Each row comes from the steps of one path. Every step used is in the known rows, and no mark comes twice. Write the path behind each row, first mark first.
Known rows:
peviv, kuzu: [  5.5 -10.8   2.4  -3.1 -28.9   3.7  -7.7  16.6  55.9   2.7  -4.1   7.2
 -20.8  17.2  15.1  24.6 -17.2  21.8 -20.9   9.4 -25.5  -1.6   3.2  23.7
   3.7]
gozi, kuzu, lonus, begob: [ -8.2  -0.2  18.0 -27.5 -31.0  21.9  19.4  18.9  -4.0  37.7 -11.4  -6.5
   4.9 -33.5   2.2  -1.0 -23.5 -18.8  32.5  12.7 -31.5  21.8  -2.7  19.5
   2.8]
siguluf, kuzu, gozi, begob: [ 14.9  40.1  -3.5 -29.3 -12.8 -69.7 -23.3  35.6 -19.3   5.4   7.7  -4.4
 -42.8 -18.5   2.1  42.8  19.4 -36.4 -25.5  -1.5 -10.4  10.7  28.2  11.8
 -11.1]
lonus, begob, siguluf, kuzu, gozi, kobu: [ 23.1  -6.5  14.8 -20.8  75.5 -25.3  -7.8  66.2 -38.1   6.2  24.5   2.3
 -15.0  -6.1 -33.3  49.6  16.4 -55.9   0.2 -59.9   5.1 -16.6  24.2 -16.6
 -14.7]
lonus, kobu, siguluf, begob, peviv, kuzu: [  4.4 -35.0 -20.8   6.8  25.1  -8.4  11.1 -31.0   9.3 -27.1  39.3 -17.2
 -10.4   3.1   7.6 -37.4 -27.8  14.2   1.0  -3.7  34.9 -15.9 -46.6 -33.4
 -24.0]
lonus, kobu: [ -8.2  15.9 -15.7  -2.3  10.6 -20.5   1.5 -22.1  30.0  18.7  -8.8  24.7
 -29.2 -15.0   5.6 -14.6  11.2  32.0 -19.5  20.6  -7.8 -29.2  -7.7  19.9
   5.1]
peviv, kuzu, gozi: [ 18.4 -21.7  12.8  10.0 -46.0 -15.4 -23.5  24.7  26.1  -1.7  17.3  14.9
 -32.0  25.6  12.1  33.9 -13.0   4.2 -27.9   8.9  -3.4   9.5  21.6  27.4
  -4.2]
ruzez, lonus, begob: [ 13.2  20.9   0.2 -15.7  -1.6   5.9   4.0   6.1  10.2  16.9 -29.2   5.9
  12.5  21.4 -12.5 -40.1  27.8  -9.8 -15.1  29.7 -27.3 -23.9   3.2  -0.5
  32.5]
kobu, siguluf, begob, peviv, kuzu: [ 12.2 -28.5 -13.5   9.7 -15.6  -9.4   4.9   9.3  -2.8 -28.8  38.7 -14.3
  -5.5  11.7  13.6  -9.6 -27.8   2.2  -5.6  -1.7  22.2  -3.7 -14.0 -23.5
  -6.9]
lonus, begob, peviv, kuzu, gozi, kobu, siguluf: [ 38.1 -50.1  16.1   8.4  29.3 -11.2 -25.5   1.2 -42.1 -34.6   2.3 -27.0
  16.5  10.8   4.7  34.6  -7.6 -24.9   5.9 -52.3  35.0   8.4 -16.6 -20.4
   1.9]
siguluf, kuzu, lonus: [-11.8   8.6  -3.6 -27.5 -27.1 -16.4   6.5  38.0  -9.4  -3.7  -8.5   8.5
  -5.0 -22.3 -10.6  28.3 -17.1  10.7 -20.2   8.5 -12.2 -20.9  24.4  13.1
   9.8]
siguluf, kuzu, lonus, kobu, peviv: [-15.3  13.9  26.2  -8.5  14.0   4.6  26.1 -34.0  -5.3 -12.0  15.4  14.3
 -31.1 -29.8  -4.8 -22.2  -1.6  34.3  15.2   5.4   6.1 -32.6  -0.5   1.4
  -2.7]
ruzez, lonus, kobu, siguluf, begob, gozi: [-41.9   9.0 -62.9  -0.4  20.6  -6.4  22.7 -30.8 -12.7  14.3  13.9  21.7
  22.9  23.4 -26.3 -56.3  32.7 -10.6  -2.5  22.4  24.9 -16.0 -44.0 -46.1
 -17.4]
lonus, kobu, siguluf: [-28.7  -3.5 -18.2 -12.8  21.9 -31.0  -4.2 -28.0  24.6  11.3   4.2  35.5
 -39.4  -2.8   8.6   3.3  12.0  34.6 -24.4 -10.2  -5.7 -38.7 -31.2   1.1
  -6.8]
begob, gozi, kuzu, lonus: [-47.6  18.0 -20.0  10.3 -65.1  20.1   8.8  18.8  -7.7  26.2 -18.4  10.1
  38.7 -28.7  10.0  16.9 -11.6  -5.8  31.4  19.7 -14.5  55.1   0.0  15.7
   0.3]
ruzez, lonus, begob, gozi, kobu: [ -3.1  24.0 -35.9  -5.1  32.9  21.2   5.4  -2.1 -27.5  18.1 -57.1   0.2
  72.9  10.7 -31.3 -12.3  48.1 -33.1  14.4   4.9  -0.4   5.6  -5.8 -17.0
  28.8]
siguluf, kuzu, peviv: [  7.0   6.6 -28.5  -7.7  -7.5 -48.0  11.9  32.8 -11.8  -7.5  13.6 -23.4
   6.2   9.5  11.6   0.8   4.8  15.3 -43.1  26.1  -6.7 -25.1  36.9   3.6
  21.6]
peviv, kuzu, lonus, kobu, siguluf, begob: [-33.4 -61.8 -14.0 -37.6   2.9  16.3  17.5 -18.6   6.9  12.0  30.7   0.3
 -23.5   6.8 -19.6  -5.6 -54.0   4.2   2.0  -8.7  23.9 -13.3 -38.0  -7.5
 -47.5]
begob, siguluf, kuzu: [-13.9  18.2   1.8  -8.5  23.2 -25.4  -3.2  66.1  25.5   0.0  26.1  22.7
 -29.4   1.0  -7.7  31.5   5.1  -2.2 -19.9 -27.9 -26.0 -23.3  19.6  -4.4
  -6.0]
ruzez, lonus, kobu, peviv, kuzu: [-11.1  -7.4  24.2  14.8  -0.8  32.3  19.2 -59.0  66.6 -12.2  -7.0  11.4
 -24.1  42.3  11.3 -64.8  18.7  35.9  11.7   3.1   6.7  -9.4 -18.7   9.9
   7.6]
kobu, kozon: [ 26.9  23.8  21.8  32.8 -32.2  -0.6 -25.8  -0.5  19.3   8.1 -18.8  49.7
 -49.5 -18.0  30.7  -0.4  27.2  19.5 -29.9   5.1 -21.4 -29.8  19.2   6.2
  14.2]
lonus, kobu, siguluf, kuzu: [-22.1   3.6 -20.7 -28.1  48.9 -51.1   9.2  -5.1  24.0  -9.3  23.2  19.0
 -45.2  -9.9  -1.3  12.7  15.9  25.8 -25.8 -18.7 -11.7 -55.9 -45.0 -24.1
 -11.4]
siguluf, begob, peviv: [ 30.3  27.2 -22.8  20.8 -24.2 -20.1  11.1  15.8 -30.2 -10.5  16.3  -4.2
   3.6 -22.5   2.5 -37.3  -4.3  -1.4  -9.8  41.8  22.6  -8.6  35.0   0.5
  22.2]
peviv, kuzu, gozi, begob: [ 11.4  -1.1  10.2 -15.1 -39.0 -27.9 -35.8  12.3  17.0  13.2  -4.2 -10.7
 -35.9  10.6  13.2  44.0 -11.6 -28.1 -18.7  -5.9  -9.0  42.3  20.5  31.0
 -22.3]

Write each row's path:
[ 46.7 -29.2 -15.5  22.3 -13.3 -17.0  -5.1  22.6 -44.5 -25.4  11.9 -22.6
   7.6  -0.8  -1.9   8.1 -18.3 -34.3   4.9 -11.4  69.9  21.7  39.0  13.4
  -0.2] | siguluf, begob, peviv, kuzu, gozi, kobu
[-55.6  12.4 -28.5   9.1 -24.6  19.6  16.1 -18.7   1.4  28.9 -18.6   8.2
  33.4 -38.5   2.9 -11.0 -12.1   5.4  38.4  17.9  -0.4  41.2 -32.6   6.7
 -16.9] | begob, gozi, kuzu, lonus, kobu
[  5.4   2.5  13.7  12.0  34.0  70.2  20.5 -38.5   2.9  -6.1 -29.0 -14.4
  53.4  36.2 -15.4 -26.8  39.9 -19.4  48.7 -11.0   1.7  20.5 -17.8 -26.7
  15.5] | ruzez, lonus, begob, gozi, kobu, peviv, kuzu
[ -4.2  29.2  21.3  17.1  12.7   4.2  16.0 -57.7  25.2   6.1   9.9  30.9
 -50.1 -12.2  16.0 -38.6  26.6  44.9   8.7  18.4  -2.5 -29.5   2.9  18.8
   8.2] | lonus, kobu, peviv
[ 33.2  24.4   1.4  17.6  -6.4  -0.1  -1.7   0.6 -18.3 -21.2 -33.6 -19.0
  46.4   7.7   0.5 -64.5  20.1  -5.2  -8.7  29.0  -0.3 -11.4   1.3 -16.8
  48.9] | ruzez, lonus, begob, peviv
[-16.5   9.7 -40.3 -28.5  68.8  -9.6  12.1  14.0 -33.0  -9.1 -22.6  -7.0
  57.0  17.6 -33.2  12.4  54.7 -38.9  10.1 -34.3  -2.4 -22.2 -45.6 -61.6
  12.5] | ruzez, lonus, begob, gozi, kobu, siguluf, kuzu
[  9.3  -7.2   1.5 -15.0  58.1 -15.9  12.4  55.6 -21.1   7.3  40.2 -35.8
  15.3  19.3 -12.3  -5.1  -3.5 -20.1 -22.0  -9.5 -26.2 -24.2  17.5 -32.7
  -6.4] | lonus, begob, siguluf, kuzu, peviv
[ 26.8   7.0  53.7  -1.6  78.9  -1.2   5.7  30.7 -40.5  -6.2  44.8  10.4
 -36.6  -2.1 -19.9  27.9  37.0 -43.0  30.4 -65.6   8.5 -16.0  34.3 -17.6
 -10.6] | lonus, begob, siguluf, kuzu, gozi, kobu, peviv
[ 15.3   5.8  21.5  10.3  51.8  66.3  16.8 -35.5  -2.4   1.7  -1.8 -15.4
  32.7   4.8  -6.4  11.9  20.5  -8.5  52.7 -10.4 -12.4  17.1 -20.8 -24.7
  -0.1] | lonus, begob, gozi, kobu, peviv, kuzu
[ -4.4  15.0 -27.5  16.6  -4.0   9.5  25.7   6.2 -25.5  30.2  10.4 -44.9
  64.2  -4.3  18.2 -26.9   7.0 -20.2  21.5  44.1 -26.7  40.3 -10.0 -24.7
   9.4] | lonus, begob, gozi, kuzu, peviv
[  8.9  38.8 -12.4   5.7  22.7  20.5   1.7   0.5 -14.7  21.3   2.3   1.1
  37.5 -12.0 -12.6   0.2  18.6  -7.2   1.4  46.5 -39.7  -4.6 -18.9 -31.6
   6.6] | lonus, begob, gozi
[-14.8 -32.8  10.9 -13.6 -56.6  24.4  -8.1  16.6  25.0   6.6 -20.4   2.8
   2.5  10.0   2.9  29.9 -47.0  19.7 -12.0   5.5 -11.3  11.9  13.5  36.3
  -2.3] | peviv, kuzu, lonus
[ 15.2  11.2  47.0   2.9 -37.1  -2.1 -19.6 -24.0  10.1   3.0  17.3  -3.9
 -57.4  15.0  24.5  23.9   6.8 -14.4   9.9  -8.0  -5.7  44.3  29.1  28.4
 -20.4] | kobu, peviv, kuzu, gozi, begob
[  7.7   1.4  40.2  15.4 -25.8  29.0   7.5 -20.2  50.2  -9.0  17.8  16.2
 -40.6  19.7  25.5   2.0   1.8  34.9   9.3   6.0 -20.4  -1.3  14.2  21.5
   9.7] | kobu, peviv, kuzu
[ 14.5 -16.5  41.7  29.1  -3.4  10.9  -1.3 -50.6  30.6 -11.5  39.9  17.3
 -59.4  17.4  19.3 -14.4   2.8  29.2   8.0   5.9  15.2  -2.9  -1.5  14.0
 -18.4] | lonus, kobu, peviv, kuzu, gozi
[ -4.0  -7.8   7.7  -6.0 -51.9   6.6 -28.2  -3.1 -13.7 -15.2 -47.2 -45.3
  33.3 -19.8  12.8  13.1 -48.7  -7.4   3.4  -8.9   6.2  56.6  10.6  25.4
  -2.7] | gozi, begob, peviv, kuzu, lonus
[-27.1  30.4   1.5 -19.7   1.4 -20.4 -28.6  33.5  15.7  36.2 -14.8  13.6
 -30.6  -5.4  -1.3  32.7   5.5 -26.4  -8.4 -35.0 -29.2  26.8  30.2  29.0
 -19.4] | gozi, begob, siguluf
[ -9.7 -23.8  -1.0 -65.1  50.6  -7.5   8.7  24.3 -48.3   2.2 -15.0  -7.7
   9.7 -21.5 -31.1  54.9  -3.5 -23.9   7.3 -53.3  -2.4 -34.1 -15.2 -18.0
  -1.5] | gozi, kobu, siguluf, kuzu, lonus, begob
[-17.2  14.5 -24.5  -0.6  -4.7 -16.3   3.2 -23.7  35.2  11.6 -37.5  25.7
  -7.4  17.0  -3.4 -52.3  27.2  21.6 -23.3  19.2   3.4 -26.5  -7.6  19.6
  19.5] | ruzez, lonus, kobu
[-10.5 -14.4   0.1  -6.9 -12.7   8.0 -22.2 -43.4  -3.4 -13.6 -46.5 -47.9
  27.1 -29.3   7.5 -15.2 -51.2   4.6  11.6  -9.7  20.0  43.9 -22.3  16.7
 -19.7] | gozi, begob, peviv, kuzu, lonus, kobu
[  3.7 -18.4  33.8  29.7 -20.3  11.5   0.3 -50.7  35.5 -17.4  13.5  19.2
 -36.2  50.6  11.9 -52.3  19.7  16.5   4.7   2.4  28.3   1.3   0.0  11.8
  -3.3] | ruzez, lonus, kobu, peviv, kuzu, gozi
[-26.2  -4.6  -8.6 -13.8 -13.4   0.5  -1.1 -22.4   2.3  19.7 -26.0  20.4
  -4.9 -24.1  -8.5  -8.3 -20.8  27.4 -12.8  16.5   6.9 -17.2   3.1  31.4
  -2.5] | kuzu, lonus, kobu
[ -2.7 -33.9   3.0  19.2 -19.5  18.5  -7.1 -30.7   6.6 -29.9 -24.9 -22.9
  30.2 -16.9   8.9 -24.5 -54.6  36.9   0.6   3.1  27.3  10.3 -18.0   9.6
  -0.5] | begob, peviv, kuzu, lonus, kobu
[ 46.9  -8.1  20.4  14.8  11.1  19.3  -6.6   0.7  10.1 -26.2   0.5 -37.3
  26.8  -3.0  11.8 -19.4 -23.5   7.6   0.0  19.4 -16.7   0.0 -21.2 -19.9
  19.1] | lonus, begob, peviv, kuzu
[ -2.5  -3.9  44.9  11.5  -2.6  86.2  14.7 -34.6 -14.2   0.4  15.1 -15.2
  41.8   4.0 -10.7  -7.6 -19.3   4.4  45.4  27.1 -25.4  26.2 -21.5 -29.3
 -14.0] | kobu, peviv, kuzu, lonus, begob, gozi
[ 15.2 -50.4  -0.9  22.4 -11.2 -30.9 -34.7  10.1 -27.1 -42.4  -8.3  -4.0
   4.7  15.9  19.0  50.5  -7.3  -3.5  -8.0 -61.4  50.7  17.0   7.5   7.4
   7.3] | begob, peviv, kuzu, gozi, kobu, siguluf
[-32.3  -4.1   9.1 -20.3  -3.5  -6.3  -4.4  66.1  -4.5   2.4   9.6  19.5
  -6.4  -8.4 -22.1  37.8 -23.8  -4.5 -13.0 -34.5 -13.6  -9.5  29.4   6.7
 -14.3] | begob, siguluf, kuzu, lonus
[-15.4  27.8 -44.3   9.6   7.3  -0.3  -5.0   8.6 -17.2  17.1 -41.2  20.7
  37.3 -13.9  -6.7  41.1  30.3  -2.9   2.6  -2.1   5.4  10.5  17.0  14.0
  18.5] | begob, gozi, kobu
[ 37.3 -17.2  14.5  44.2 -49.1 -19.7 -30.6  15.4  -4.6 -38.4  10.5 -10.0
   3.3  11.1  24.3   9.9 -20.3  11.2 -22.8   8.3  21.2  20.5  22.2  10.3
  13.3] | begob, peviv, kuzu, gozi
[ -3.4  38.7 -46.2   9.5 -12.6   4.1  17.8  16.1 -22.3  24.2  25.2  15.6
  17.7 -11.6 -16.3  -9.1  12.1 -13.9  -2.2  56.7  -2.9   2.6  12.4 -15.9
  -4.4] | siguluf, begob, gozi
